Known rows, with every way that one mark hangs from another
zened[peluk[puron sima]]: [ 33   0   0   7   2 -22 -14 -18   6   2  -2  11  -2  -2 -13   5   8   9
  -6  -2  14 -30  -9  16]
rokes[vadit[vifu votip[zusum]]]: [ 40  -5  -2 -10 -21  38 -11   7 -13  -4   0 -11   7   8 -13   7  -6 -23
   0   9 -24 -18   2  34]
sima[zutor]: [ 11  -5  -2   0   3  -3  12   2  17   4  -3   0   8  -1   6   3  -5  -5
   4  -6  -1 -23  -4  -5]
zusum[votip[vadit[rokes vifu[puvaga]]]]: [ 60  -5  12 -29 -16  25 -19  10  26  13  -5 -16  -2   4  -9  11  -4  -6
   3  10 -22 -26  -7  38]
zened[peluk[puron]]: [  9  -6   0   2   3 -28  -8  -8  12   1 -17   9   3  -4  -6   2   0   3
  -7   1  12 -24  -7  14]
puron[peluk[sima[vadit zutor] zened]]: [ 63  -9  -7  15   0   8   6  -5  18  12   7 -11  -3  10  -7  11  -4  -3
   9 -18  -3 -28 -12   8]
zusum[votip]: [ 14  -7   6   2  -2   7   1  -4  15  11   0   4  -1  -4   4   6   3  -6
   5  -2 -17   3  -5  11]
zusum[votip[vadit[rokes vifu[nipuruv puvaga]]]]: [ 65  -8   9 -32 -26  28 -20  21  19  15 -15 -21 -13  12 -13  15  -6  -2
   2  10 -21 -39 -12  30]
zened[peluk[sima[vadit zutor]]]: [ 40  -4   0   3  -2  -5  -4  -5  31   2  -5  -1   3  -2  -1   3   0  -6
   7  -7   6 -63 -18  11]
vadit[rokes vifu[nipuruv] votip[zusum]]: [ 69  -3  -5 -28 -33  26 -15  17 -26  -9 -13 -21  10  13 -19  19  -7  -4
   1  18 -18 -40   0  17]
sima[peluk vadit[rokes votip]]: [ 43 -17  -3 -17 -13  16  -4   2   8 -14  -9 -25  14  -3  -5   8   2  -6
  12   4 -13 -55  -3  17]
sima[peluk[zened] vadit]: [ 20 -17  -8   3  -8  10   5  -8  25   3  -3 -12  -3   0   1  -6   0  -3
   7 -18  -8 -33 -13  11]
sima[peluk[puron zened] vadit[rokes votip] zutor]: [ 74 -33 -13  -7 -12   8  16  -3  24   2  -7 -14  17  -6  -9   9  -6  -8
  11 -15  -9 -69 -12  23]
puron[peluk]: [ 10   0   0   4   7 -11  -5  -1  -1  -1  -9 -11   2  11  -2  13  -2   4
  -1   3  -3   3   4  -1]
puvaga[vifu]: [-13   0  -1  -3  -5  13  -9  -4  -8  -3  -6   0 -14   2   2   3  -5   5
  -5 -12  -1   3   3  10]
nipuruv[vifu]: [  0   6  -5   1   1   2 -16  -3  -9  -1 -10  -1   6  -8  -3  -1   1   0
  -6  -8  -1   1   2  -6]
rokes[vadit[vifu[nipuruv puvaga] votip]]: [ 39  -7  -3 -16 -25  32 -11  29 -24   9  -9 -13 -17   6 -13  10  -8  -5
  -6  -7 -22 -29  -6  31]
votip[vadit[rokes vifu] zusum]: [ 51   2   3 -27 -21  27 -22   3  13  -9  -5 -22  12  17 -18   7  -7 -14
   4  27  -5 -31   1  22]
zusum[votip[vadit[vifu]]]: [ 27  -6   8 -11 -11  30 -12  -2  21  12  -1  -1  -2   5  -2   4  -3 -16
  -1   5 -23  -1  -3  32]
rokes[vadit[vifu votip]]: [ 23  -8  -1  -9  -9  34  -6  10 -22   0   6  -6   2  -2  -6   5  -5 -14
  -5   2 -23 -13   5  32]
votip[vadit[vifu] zusum]: [ 29   4   1 -13 -21  27 -18  -1  14  -3  -7 -10   3  19 -13   2  -7 -19
   0  14  -7  -8  -1  23]
peluk[zened]: [ 16  -6  -5   4  -2   6   7  -3   1   9   5   3  -5   0  -3  -3  -5   5
   1 -10  -3   6  -4   4]
votip[vadit[rokes vifu]]: [ 36  -2   4 -27  -9  22 -17   6   6  -5   1 -17   7   8 -11   5  -7  -5
  -2  20  -4 -26   4  20]
puron[peluk[sima zened]]: [ 49   0  -5  13   5   1  -3 -14  -6   9  10  -7  -8  12 -13  12   3  14
   1 -10  -4   3  -2   5]
puvaga[vifu[nipuruv]]: [ -8  -3  -4  -5 -15  15 -10   7 -15  -1 -16  -5 -24  10  -2   7  -8  10
  -6 -12   0 -10  -2   1]

Rows
[ 63 -23  -8 -20  -8  12   5  -1  31   2  -1 -24  18  -5   4   4  -6  -5
   5 -13 -16 -85 -15  17] | sima[peluk[zened] vadit[rokes vifu] zutor]
[ 74 -18 -12  14 -14  21  15  -6   2  15  13   9  -2  -5 -17   6  -4 -11
   7 -24  -2 -22 -12  28] | peluk[puron sima[vadit[votip] zutor] zened]
[ 84 -17  -9 -23 -30  33 -10  -2   7  -9  -7 -28  18   4 -14   9  -5 -12
   9   1 -26 -61  -8  36] | sima[peluk[zened] vadit[rokes vifu votip[zusum]]]
[ 15 -16  -6  -2  -3  -1   9  -3  40  -3 -10 -14  11  -1  10   0   0 -13
  10 -15  -6 -63 -13   2] | sima[peluk vadit zutor]
[ 64 -12 -10  15 -17  25   3  -8 -15  11  15   9 -10  -4 -23   3   1  -6
   4 -18  -1   0  -7  33] | peluk[puron sima[vadit[votip]] zened]
[ 40  -5  -5  10   2  -9   8 -12  10   8  13  10   4  -2  -8   8   5  -1
   0 -13   9 -27  -7   4] | peluk[puron sima[zutor]]
[ 59  -1   2  -3  -1   5 -16   0   0  -6   6 -26   3   8 -14  18   5   2
   8  11   3 -35  -2   7] | puron[peluk[sima[vadit[rokes]]]]
[ 63  -7  -8   2 -10  25   4  -3   9  15  20  -1  -1  -4  -4   1  -4  -8
   1 -22  -9 -39 -14  22] | peluk[sima[vadit[vifu] zutor] zened]
[ 60  -5  -7  12   8  -2   8 -12  10  13   7  -7   0  12  -7  15  -2   9
   5 -17  -6 -19  -7   0] | puron[peluk[sima[zutor] zened]]
[ 64  -1  -1 -26 -22  24 -14   6 -19 -11  -3 -17  20   5 -16  15  -4  -9
   2  18 -19 -28   4  25] | vadit[rokes vifu votip[zusum]]
[ 51  -1   2 -34 -24  21 -21  25   4   4 -15 -24 -12  16 -18  10 -10   4
  -3  11  -3 -40  -7  18] | votip[vadit[rokes vifu[nipuruv puvaga]]]
[ 54 -11   7 -27 -21  32 -17  13  14   8  -9 -18  -4  12 -11  14  -6  -6
   2  18 -21 -36  -7  22] | zusum[votip[vadit[rokes vifu[nipuruv]]]]
[ 78 -10 -10  -1 -18  38   7   1  -8  13  17   1   2  -4  -9   6  -7 -10
   3 -22 -20 -32  -9  34] | peluk[sima[vadit[vifu votip] zutor] zened]
[ 80   1  -3 -33 -37  22 -19  26 -20  -2 -19 -24   1  13 -22  21  -8   0
   1  10 -18 -43  -6  24] | vadit[rokes vifu[nipuruv puvaga] votip[zusum]]
[ 69 -12   0  -5  -2 -15  -8  -5  30   0  -3  -5  12  -6 -12  11   1  -3
   6   3  17 -84 -17  17] | zened[peluk[puron sima[vadit[rokes] zutor]]]
[ 46   0  -7 -14 -33  26 -11  13 -25  -4 -15  -9   2  14 -15  13  -7  -9
  -3   5 -19 -18  -2  19] | vadit[vifu[nipuruv] votip[zusum]]
[ 29  -6  -1  -1 -18  32  -4   6  -3  -4  -3 -10   3  11 -14   6  -4 -21
   9  10 -15 -11   1  21] | rokes[vadit[votip[zusum]]]
[ 91 -13  -6 -12 -16  21  -3   3 -10   1  14  -6  15 -10 -17  17  -1 -13
   1  -3  -6 -59  -4  36] | peluk[puron sima[vadit[rokes vifu votip] zutor]]
[ 23 -18 -11   7   0 -11   7 -19  16   6  -3   0   1  -1  -6  -1   4   7
  -2 -20  -1 -23  -9  10] | sima[peluk[puron zened]]
[ 51  -7  -2   7 -12   1 -13  -8  -3  -1  -6   8  -3  -5 -19   6   4  -6
   1  -4   6 -32  -9  35] | zened[peluk[puron sima[vadit[votip]]]]
[ 55  -4  -4 -17 -37  37 -16  27 -16   5 -15 -18 -11  16 -20  13  -9 -14
  -1   0 -23 -33  -8  33] | rokes[vadit[vifu[nipuruv puvaga] votip[zusum]]]
[ 84 -15  -2  -7 -10  -3  -5  -2  14  -2  -6  -4  15  -6 -17  16  -2  -6
   8   3   6 -77 -12  28] | zened[peluk[puron sima[vadit[rokes votip] zutor]]]
[ 59 -30 -11  -5  -5  -5  13  -7  40   5  -4 -15  15  -6  -4   5  -3  -5
  10 -15   2 -76 -17  12] | sima[peluk[puron zened] vadit[rokes] zutor]
[ 56 -11 -10  14   1  -2  15 -16  11  18  17  12  -2  -2 -12   5   1   4
   1 -23   6 -20 -11   8] | peluk[puron sima[zutor] zened]
[ 62   5   5 -32 -26  23 -25  12  19  -2 -10 -25   3  18 -21   9  -8 -10
   3  19  -5 -33  -5  30] | votip[vadit[rokes vifu[puvaga]] zusum]
[ 46  -9  -2   9  -2 -16  -4 -10  30   6  -5   7   3  -4  -8   5   2  -8
   2 -10  15 -62 -18  19] | zened[peluk[puron sima[vadit zutor]]]
[ 38  -3  -2   6  -5  12   5  -1  19   5  12  -3   0  -1  -2   3   2 -11
   9 -11   3 -38 -11   4] | peluk[sima[vadit zutor]]
[ 52   6  -2 -16 -27  20 -14  10 -13   2 -10  -7   3   6 -14  11  -5  -9
  -2  -3 -21  -8  -2  35] | vadit[vifu[puvaga] votip[zusum]]
[ 28 -10  -4 -11 -20  36  -7  21 -29   2  -4 -10  -8   6 -10   8  -8  -9
  -6   1 -22 -26   0  24] | rokes[vadit[vifu[nipuruv] votip]]
[ 41   0   3 -18 -17  21 -14   2  24  -9  -9 -21   8  20 -18   6  -6 -13
  13  28   4 -23  -1   9] | votip[vadit[rokes] zusum]
[ 42 -16  -7  -9 -12 -10  -1   2  35   9 -11 -10   6  -7   1   5   0 -12
  -5 -27  -6 -71 -18  30] | sima[peluk[puron] vadit[vifu[puvaga]] zutor]
[ 46   2   6 -32 -14  19 -20  15  11   3  -5 -20  -1   8 -14   6  -7  -1
  -2  12  -4 -28  -2  27] | votip[vadit[rokes vifu[puvaga]]]
[ 64 -28 -11  -7 -15  11   4  -5   7  -1  -5 -14   9  -6 -15   6  -1  -2
   8  -9  -8 -48  -8  28] | sima[peluk[puron zened] vadit[rokes votip]]
[ 59   0   2 -30 -15  15 -12  17 -22   0  -3 -14   7  -5 -11  14  -5   5
  -4   3 -18 -25   2  30] | vadit[rokes vifu[puvaga] votip]
